Each row was made from one walk, in order. Every step used is in the known rows, and no mark comes twice. Write each row's walk.
Known rows
f, m, p: [  9.1  10.7   4.0  -0.4   9.2 -11.1  29.0   2.5  -4.1  -1.5   7.5  -9.7
  13.0 -37.2  23.4   5.6  51.2  19.5]
v, p, z, f, m: [-27.1  35.3   7.5  21.3   1.4  13.3  15.2  40.0 -48.8 -13.4  -3.0 -10.6
  10.1 -57.0  12.3  23.6  22.4  23.7]
k, p, m: [ 25.9   4.9  14.1 -14.1  20.4  15.1  20.4  11.9 -29.6  -1.8  -5.9 -17.4
  -2.1 -29.7 -37.8  15.2  38.5   0.9]
m, p, k, f: [ -0.9 -10.0   6.8   1.8  -1.0  -5.2 -10.7 -22.5  33.7  16.8   3.2  -7.5
  58.9 -28.8  22.2 -19.0  21.4  32.7]
m, p, k, f, z, r: [ -4.2 -15.8  11.4  39.8   7.0 -12.8   6.2  12.6  23.9  10.6 -10.4   4.9
  60.6  -0.5  57.2   2.8  27.4  24.3]
m, p, z, f, k: [-46.5  28.6 -25.3  40.9 -20.6   3.8 -10.1  -7.6 -30.0   2.6  24.8  -6.1
  35.2 -11.4  35.6  -3.6  21.6  42.2]
k, f, z, r: [-17.1 -27.8  23.9  32.0  10.7  17.5  18.1  31.7 -14.1 -10.4 -12.2   2.6
  -5.9 -13.6  27.0   1.3  22.7  -2.1]
k, f: [-13.4 -22.1  19.7  -7.3   1.6  25.9   0.4  -2.5  -4.1  -4.3   1.7 -10.4
  -7.5 -42.1  -6.1 -19.7  15.9   5.9]
r, z, f: [-49.8  -2.1  -7.9  15.3 -16.8   4.4   3.5  23.6 -52.8  -3.7  16.1   0.0
  16.7 -11.1  -0.1 -12.2  20.2  -3.0]
z, r: [ 31.1 -26.1  21.3   3.2   4.2  11.0  14.1  20.8 -19.1  -5.4  -0.5  -6.0
 -26.6  46.0   1.3  13.8  12.3 -24.0]
r, z, f, k, p, m: [-40.2  38.3  -9.4  29.5 -11.8  -6.4   9.2  20.6 -60.7  -1.5  20.4 -19.9
  16.9 -37.3 -32.9  -8.7  41.7  10.0]
k, p, z, f: [-38.6  16.1  -5.8  15.7 -11.4  34.2  -6.6  19.1 -48.7  -6.3  -0.2  -5.6
  24.9 -16.3  -6.1  15.4  -2.2  28.9]
r, z, f, m: [-53.2  16.9  -0.1  28.0  -7.7  -4.8  27.9  33.4 -58.1 -10.7  21.9  -8.7
  11.0 -51.5  12.2 -19.7  35.2  -2.8]
m, p: [ 12.8  -8.0  -4.2 -12.9   1.7  -1.4   4.9  -7.0   0.3   5.3   1.2  -1.1
  19.4   6.4  13.3  12.1  34.5  19.8]
f, z: [-26.0 -26.5  -5.8  12.2  16.1  -0.1  23.3   7.6 -26.0  -6.1  -7.7  15.5
   0.6 -39.6  37.1   5.1  34.9   6.2]
z, f, m: [-19.3   8.0   8.5  18.6   3.0  14.9  31.0  24.3 -34.5 -11.4  28.4  -9.4
 -22.9 -75.6  17.0 -32.8  26.2   8.2]
p, k, f: [ -7.4 -26.5  17.0   4.4   4.6   6.2  -6.1 -18.0  16.2   9.0   5.1  -8.2
  25.7 -45.9  12.5 -32.6   6.5   7.9]
f, m, p, k: [ 14.6   6.4   1.2  11.4  10.8 -30.7  22.2 -12.7  16.4  12.2  10.2  -7.4
  46.2 -40.6  42.3  -7.2  41.7  22.6]

Write each row's walk
[-10.9  -7.7  25.1  16.0  11.7  -3.8  18.4  -8.8  12.0   2.5  10.8 -17.3
  19.2 -86.8  23.7 -39.4  22.7   8.3]  p, k, f, m
[ -8.3  22.2  26.2  37.5   3.6  12.4  18.1  27.8 -15.2  -7.6  -9.1 -24.0
  36.3   3.4  27.9  21.7  31.2  13.0]  k, f, m, p, z, r
[ 15.1  16.6   4.7   3.1  10.7  -1.6  15.6  -7.4 -24.6   0.1   7.9 -21.3
 -15.5 -38.0 -31.9   3.2  42.5   8.5]  f, k, p, m
[ -1.0   3.7  -1.4  -2.5  -9.0  -4.0  -2.2 -19.1  -7.9  -0.7   5.9  -8.9
 -15.6 -16.4 -21.6   6.6  19.4  19.7]  f, k, p
[-30.7 -13.5  -5.0  26.1   9.1 -14.6   2.5 -11.4  24.7  13.8  -7.1   9.4
  72.9 -57.3  57.3 -12.0  35.4  43.5]  m, p, k, f, z
[ -1.5  13.4   6.2  31.6 -11.6   4.0  -4.5   5.9 -32.3  -5.5  -8.4 -14.0
   1.8  53.5  -6.7  42.7   3.4   1.6]  f, k, p, z, r
[-12.2  23.4  -0.5  15.5  -1.6   4.1  25.8  21.2 -17.2  -3.6  25.3  -9.3
  11.1 -59.6  27.3 -19.3  40.8  33.3]  z, f, m, p
[-39.0 -29.5   5.7  27.9  13.8  -4.0   7.2  -8.3   7.6   5.7  -5.2   9.2
  39.1 -73.5  47.4 -26.3  21.3  19.5]  p, k, f, z
[  1.3 -29.3   9.8  26.8  13.6   1.8  27.8  31.7 -27.6  -8.8  -9.9  12.1
 -11.7  17.3  35.2  20.3  27.1 -13.3]  f, z, r
[ -6.8  19.0  -4.0  28.2  -0.2 -15.8  19.3   5.6   3.4  10.1  30.0  -7.5
  44.8 -63.3  45.4 -30.9  31.4  36.2]  z, f, m, p, k
[-19.5 -14.0  11.8  10.7  13.1 -11.2  -1.4   6.9  16.6   5.6 -25.9   8.7
  43.7 -69.4  25.8  11.7  23.5  32.8]  v, p, k, f, z
[-16.8  23.0  -3.2  17.8   7.6  -4.3  22.8   3.7 -26.8  -2.9  -2.6 -10.8
  41.9 -21.0  38.5  24.5  43.6  21.8]  f, m, p, z
[-54.5  11.8 -15.1  42.8 -16.9  14.3  -4.9  -3.4 -47.6  -5.3  27.3  -6.1
   1.3 -26.9  24.9 -18.1   8.2  17.5]  p, z, f, k
[-60.8   9.2 -17.1  32.5 -26.8 -11.7  -2.2   4.0 -47.2  -2.3  30.9  -4.0
   4.6 -17.8   6.2 -25.0  23.5   3.7]  r, z, f, k
[ -7.0  29.6  -0.1  20.4  -0.3  13.8  12.3  11.6 -37.2  -2.0  27.4 -20.9
 -16.8 -60.7 -28.4 -20.5  34.1  22.0]  z, f, k, p, m
